Known rows, with every step that occurs:
Y-U-A-Q: [ 43 -22  66   3   8  30  48 -54  -1  58 -54  14  10   5  18  -8  27  -3
   3  -2 -45  58  21  -2   5   9  37  18  57  26 -56  -4  30  -3 -24  21
 -16   7  40 -34 -42  12 -55]
C-K: [ 45  -3  41  21  21 -18  29 -19 -39  29 -48  -6  17  -6   9  -3  21   5
  -2   4   4  34   7  26  10 -30  25  10  34  35 -46   0  11 -13  14  -8
 -13   7   7 -55 -30  35 -53]
W-U-A-Q-C-K-Y: [ 45  43  72  -1  24  28  41 -35 -41  63 -37  27  17  16  14 -32  18 -36
   6 -16 -42  46  13   8   3   3  38  -3  35  32 -77 -19  60 -14 -14   2
  -1 -11  -7 -28 -40  44 -72]
D-K-Y-U-A-Q: [ 51  -9  49  12  14  72  45 -68 -10  69 -45  11  18  -4  21   2  35 -12
  -2  24 -51  68  26 -14   6  59  42  17  70  34 -73 -11  33  -7  -9   4
 -12   4  26 -17 -47  20 -99]
A-Q-C-K-D-V-W: [ 45  24  35 -17  25  25  24 -48 -38  39 -14  36  31   7  13   8   3  -1
 -16 -20 -65  53   3  62   6 -23   6  10  54  34 -26  -4  39 -31  -5  33
 -16   4 -30 -32 -43  24 -61]
Y-U: [ 30 -24  49  -2  14  -2  36 -35  -9  46 -43   7  19 -12   6  -3  29   5
   0  -1 -17  55  12  -2  16   7  38  14  44  29 -59  12  16 -13 -16   0
 -17 -18  30 -55 -31  18 -55]
K-Y-U-A: [ 35   1  50  15  14  17  45 -47 -17  52 -48  29  20   2  10  -2  30 -11
   3  19 -51  59  20 -29   7  32  48  17  10  19 -74  -3  36  -5 -21   0
  -8 -27  21 -44 -34   8 -82]
C-K-Y-U-A-Q-F: [  53    6   52   15   15   47   36  -48   -3   65  -46    1   22   14
   12   -8   24  -26    9  -10  -44   57   21    9    8   23   63   29
   -4   27  -78  -15   66  -22  -17   29  -10   13    8  -33  -51   38
 -108]
K-C: [ 29 -55  63  11  23 -17  33 -26 -49  26 -29   7  12 -12   7   5  16 -18
  12 -11  -8  46   2  -8  35   6  17  -2  41  35 -29  11  42  -3   8 -29
 -23  -1  27 -47 -29   7 -56]
V-W-Q-C-K-Y-U-A: [  44   50   27    9   25   14   28  -43   -9   74  -24   58   23   -3
   12    1   19  -39  -16  -22  -74   49   20    1    1   -2   77   27
   29   16 -110    4   73  -18  -19   -1   -9  -58  -36  -41  -32   11
  -97]
C-K-Y-U-A-Q: [  54   27   67   20   14   30   37  -45  -15   66  -56   -4   23   19
   16    5   27  -18    7    9  -32   51   30    2   -3   17   62   19
   32   24  -72   -5   49  -11  -10   31   -3   17    1  -37  -51   32
 -104]
D-K-Y-U-A-Q-C: [  38   -4   64    7   15   76   52  -73  -14   67  -26   27   14    0
   21   -6   25  -25   -9  -11  -69   63   22    0   13   52   46   16
   72   37  -79  -16   56  -14  -16   13  -16   -2   19  -18  -41   27
 -100]
V-D: [ 36 -22  38   9  18 -10  33 -37 -30  14 -45  -7  15 -19   7 -11  28 -11
  -4  12  -4  53  -6  14  20 -47  25   9  40  31 -25   0  -2 -28   5 -18
 -24 -27  14 -41 -19  14 -24]
U-A-Q-F: [ 47 -42  41  -4  14  45  48 -53  -7  43 -41  23   7  -5  16 -23  19 -14
   2 -14 -54  52   2  13  18   4  18  18   5  34 -43 -16  45 -11 -14   2
 -26  14  47 -24 -34  22 -46]
F-Q-C-K-D: [  36   10   72  -11   33   -4   27  -20  -42   13  -20    6   16   13
    4  -15   10  -13  -23  -29    9   41    0   29   13  -16   17   14
   44   41  -71   21   47  -31   -9   -4  -24    4   15 -102  -39   25
  -58]
D-V-W-Q: [ 49   7 -18  -8  18   5  25 -35   2  55 -24  40  28 -33  15   6  20  15
 -18  -6 -62  41  -2  11  10 -11  22  33  40  34 -22   3  13 -25   8 -19
 -15 -46 -17 -33 -23  -1 -30]
A-U: [ 37 -27  59  -6  13   3  39 -36 -40  39 -48   7  26 -29  19 -10  21   8
  -6  14 -20  47  -2  18  14  -1  22   6  42  32 -32   8  -9 -13  -7 -31
 -15 -24  30 -45 -34  37 -47]
Y-U-A-Q-C-K-D: [ 42   6  86  -8  25  30  39 -52 -16  42 -20  29  14  26  14 -12  18 -21
 -13 -22 -58  60  27  26   7  -2  28   5  73  27 -94  -6  56 -13 -13  40
 -20   0  -1 -46 -47  22 -86]
Q-C: [ 25 -21  58  -7  21  -1  48 -35 -39  28 -24  28   8 -15  10 -16  16 -19
  -6 -29 -29  40  -4  25  22 -10  17   3  32  37 -50   0  28 -11  -8 -11
 -21 -15  27 -48 -17  25 -43]
V-D-K-Y-U-A-Q: [ 51  -6  44  20  13  64  39 -74  -6  56 -48  -4  18 -10  19   0  39 -19
  -4  31 -43  73  20  -6   7  20  52  20  81  29 -57 -14  21 -28  -1   2
 -18 -13   4  -2 -40  15 -87]
D-K-Y-U-A: [ 39  -2  27  23  15  47  43 -57 -15  57 -42  33  17 -12  14  -2  34  -4
 -11  34 -57  64  23 -30   6  44  41  20  56  30 -87 -10  25  -6 -11 -21
 -15 -22  18 -29 -35   7 -92]
W-V-D-K: [ 42 -19  -6  22  21  28  30 -44 -20  32 -40  14  21 -32   8  -7  46 -14
  -8  19 -34  48 -10  -4  10 -52   5   5  91  48 -16  -2 -39 -24  36 -30
 -32 -22   7 -42 -18  39 -29]
A-U-Y: [ 40  -9  59  -2  14   1  34 -52 -13  23 -49   6  23 -36  19 -17  22   9
  -7  10 -34  44   9  -3  14   4  44   3  40  29 -51  -2  -3  -1   2 -19
 -17 -37  33 -53 -31  44 -75]
D-V-W-Q-F: [ 48  -7 -37 -13  19  17  25 -35  17  53 -12  48  27 -41  10  -5  18  10
 -17 -29 -71  44  -9  15  23  -9  25  40  -1  36 -29   1  36 -34  -1 -22
 -22 -51  -3 -33 -22   5 -30]
W-U-A: [ 34  -6  37  -3  21  -5  43 -31 -20  36 -53  57  10  -9   7 -41  29  -1
   0  14 -44  53   5 -35   6 -13   6   2  31  21 -67  -8  15  -1 -23 -35
 -14 -47  27 -36 -25   8 -17]

Rows:
[ 48  27  74  15  21  31  45 -42 -46  49 -37  10  13  16  18  -6  12 -37
  -1 -19 -50  39  13  33   4   6  40   6  24  33 -62 -20  59 -10   0  18
 -10  19  -3 -34 -38  40 -90] -> U-A-Q-C-K-Y
[ 33 -57  36  26  25   7  26 -44 -49  18 -29  -5  10 -29  10   2  26 -17
  -3  11  -9  55   2  -1  37 -13  19   3  95  43 -23   2  15 -22  22 -46
 -37 -18   3 -22 -20   2 -51] -> V-D-K-C
[ 44  33  36  -8  23  30  31 -53 -29  39 -23  66  22  13  16   3   2  -7
 -21  -9 -96  50  11  42  -5 -28   2  14  52  25 -43 -16  39 -18 -15  30
 -19  -5 -34 -25 -42   4 -58] -> U-A-Q-C-K-D-V-W
[ 33  38  27 -15  29   2  19 -22 -36  26 -20  41  27   0   6   2  -3  11
 -36 -24 -31  40  -7  31   4 -32  14  28  49  35 -36  18  37 -40 -28   3
 -24 -15 -20 -85 -37   8 -42] -> F-Q-C-K-D-V-W
[  42   24   84    2   18   26   36  -42  -29   66  -30  -27   24   13
   12    6   20  -30    6  -33  -16   47   20   40   14   23   69   12
   45   39  -68    4   64  -28   -8   34   -5   17   -3  -48  -46   53
 -110] -> A-Q-C-K-Y-U
[  33   37   68   23   22    5   40  -38  -34   55  -36   34   16    8
   11   -4   19  -31   -5  -11  -59   44   22    3    5    4   56   15
   20   23  -99   -9   58  -11  -17   13  -10  -23   -5  -55  -32   23
 -103] -> Q-C-K-Y-U-A
[ 39  25  52 -14  23  11  35 -41 -27  60 -51  68  13  10  13 -33   9 -27
  -1 -17 -58  50   4  21  -4 -37  32   1  54  20 -63  -6  52  -7 -35  -6
 -13 -24 -13 -17 -38  24 -33] -> V-W-U-A-Q-C-K
[ 42  -8  21 -11  20   8  32 -34 -27  20 -14  25  29 -12   8   1  22  29
 -13  11 -48  54   5  11  15   8 -19  13  37  38 -28 -10   2 -20   8  -1
 -16 -14   2 -52 -31   7 -47] -> K-D-V
[ 38  25  64  -1  19  37  36 -47  -5  52 -18  28  18  16  19  -3  15   2
 -16 -22 -91  51  28  30   1  -1  14  20  72  30 -67 -17  43 -22  -6  58
 -18   4 -17 -43 -45  13 -84] -> Y-U-A-Q-C-K-D-V
[ 40 -12  16  15  18  -2  32 -34 -26  29 -44  12  21 -22   1  -7  40 -29
   1   4 -30  42 -11  -5  10 -73  13   2  50  43  -5   8 -30 -23  22 -11
 -28 -25  11 -56 -15  35 -18] -> W-V-D
[ 44  66   7   6  22  12  20 -32  -5  81  -9  25  37 -18  12  12  15 -14
 -16 -34 -70  39  15  23   8   5  68  37  41  32 -67   4  56 -40  -3  11
  -5 -53 -51 -46 -31  19 -90] -> D-V-W-Q-C-K-Y-U
[ 41  -7  35 -21  17  19  39 -49 -15  56 -61  64  17  -4  11 -32  22 -10
   6  10 -45  65   1 -12  -2 -11  23   2  37  17 -44  -1  29   2 -44 -21
  -9 -31  20 -11 -40   9 -11] -> V-W-U-A-Q
[ 48  -6  43   4  31 -10  22 -26 -45  16 -25  11  23   5   5  -2  23   0
  -7  14   0  51  12  23  11 -12   3   4  41  33 -65   4  14 -14  14  -1
 -15  -6  -3 -59 -37  28 -70] -> C-K-D
[ 42  25  -3  -4  25  -4  13 -32 -36  25 -29  45  37  -2   6  12  12  24
 -16  20 -47  54   4  31   2 -30   2  18  33  29 -35  -1   5 -26   0   3
 -14 -20 -36 -45 -38   5 -54] -> C-K-D-V-W
[ 36   5  86   9  16  21  44 -45 -18  61 -44  16   6  15  20 -14  17 -24
  -8 -31 -58  44  21  30   3 -14  48  13  67  28 -77  -5  51 -10 -18  38
 -21  14   7 -41 -38  28 -76] -> Y-U-A-Q-C-K
[  34   18   32  -39   23   40   38  -56  -13   51  -13   94   25    3
   12  -28    9   -4  -14  -13 -108   69    1    3    3   -6  -11    1
   51   24  -48  -14   38  -13  -37   -3  -15  -50  -12  -14  -37   -3
  -23] -> K-D-V-W-U-A-Q-C
[ 40  17   3 -29  29  15  26 -44 -11  38  15  64  32 -22  10  -1  12   1
 -28 -34 -91  53   1  24  18   0   3  22  51  32 -48  -2  40 -29   7  -8
 -22 -68 -23 -40 -24  -2 -44] -> K-D-V-W-Q-C
[ 36  -4   2 -16  22   8  24 -43 -29  25 -18  59  35 -14   8  10  14  22
 -14  18 -59  63  -3  13   9 -13 -10  16  26  28 -19   2   5 -19 -14 -10
 -16 -35  -9 -42 -33  -5 -34] -> K-D-V-W
[ 41  35  57 -14  27  24  34 -36 -23  47 -17  52  19  14  15 -34  16   2
 -15 -17 -86  49  14  19   0 -14 -13   2  70  33 -62 -26  40 -20  -1  21
 -13 -19 -21 -29 -42  20 -45] -> W-U-A-Q-C-K-D-V
[ 43  41   0   1  24  -3  20 -25 -14  57 -14  38  24 -23  15   4   8  -3
 -26 -36 -71  25   1  46   8 -37  32  30  54  37 -46  -4  36 -30   8  -5
 -18 -40 -42 -40 -21  18 -43] -> D-V-W-Q-C-K
[ 37  33  -9 -32  25  -1  14 -51   9  18 -20  68  38 -18   4 -26  22  27
 -15  14 -73  65   6 -30   6   4  11   6  32  22 -57  -4  15 -10 -12 -23
 -12 -82 -10 -39 -33   5 -43] -> K-D-V-W-U-Y
[ 38  25  53 -29  32  20  30 -48 -31  40 -25  82  21  20   8 -31  10 -29
  -5 -13 -57  67   6  18   1 -21  14  -5  57  17 -79  -4  55  -8 -30  -3
 -12 -35 -19 -22 -45  23 -46] -> V-W-U-A-Q-C-K-D
[ 32  29  14 -12  27  -7  22 -33 -45  27 -12  63  31  -2   8   3   3   5
 -21 -12 -63  48   0  44   7 -34   3  14  39  30 -41  -2  29 -24 -10   3
 -19 -30 -39 -49 -30  11 -55] -> Q-C-K-D-V-W
[ 45  12  13 -32  21  33  31 -53  -9  45 -32  74  31   2   9 -21  19  17
  -8  17 -86  75   6 -14  -1  -3 -13   9  46  21 -34  -8  20 -12 -31  -6
  -9 -41 -10 -11 -46  -4 -15] -> K-D-V-W-U-A-Q
[ 51  39  13 -19  24  21  21 -39 -15  47 -41  64  32  11  12 -17  16  16
 -10  24 -73  63  14   5 -11 -29  -5   9  53  21 -45 -13  18 -13 -19   2
  -8 -27 -34 -17 -50   6 -35] -> C-K-D-V-W-U-A-Q
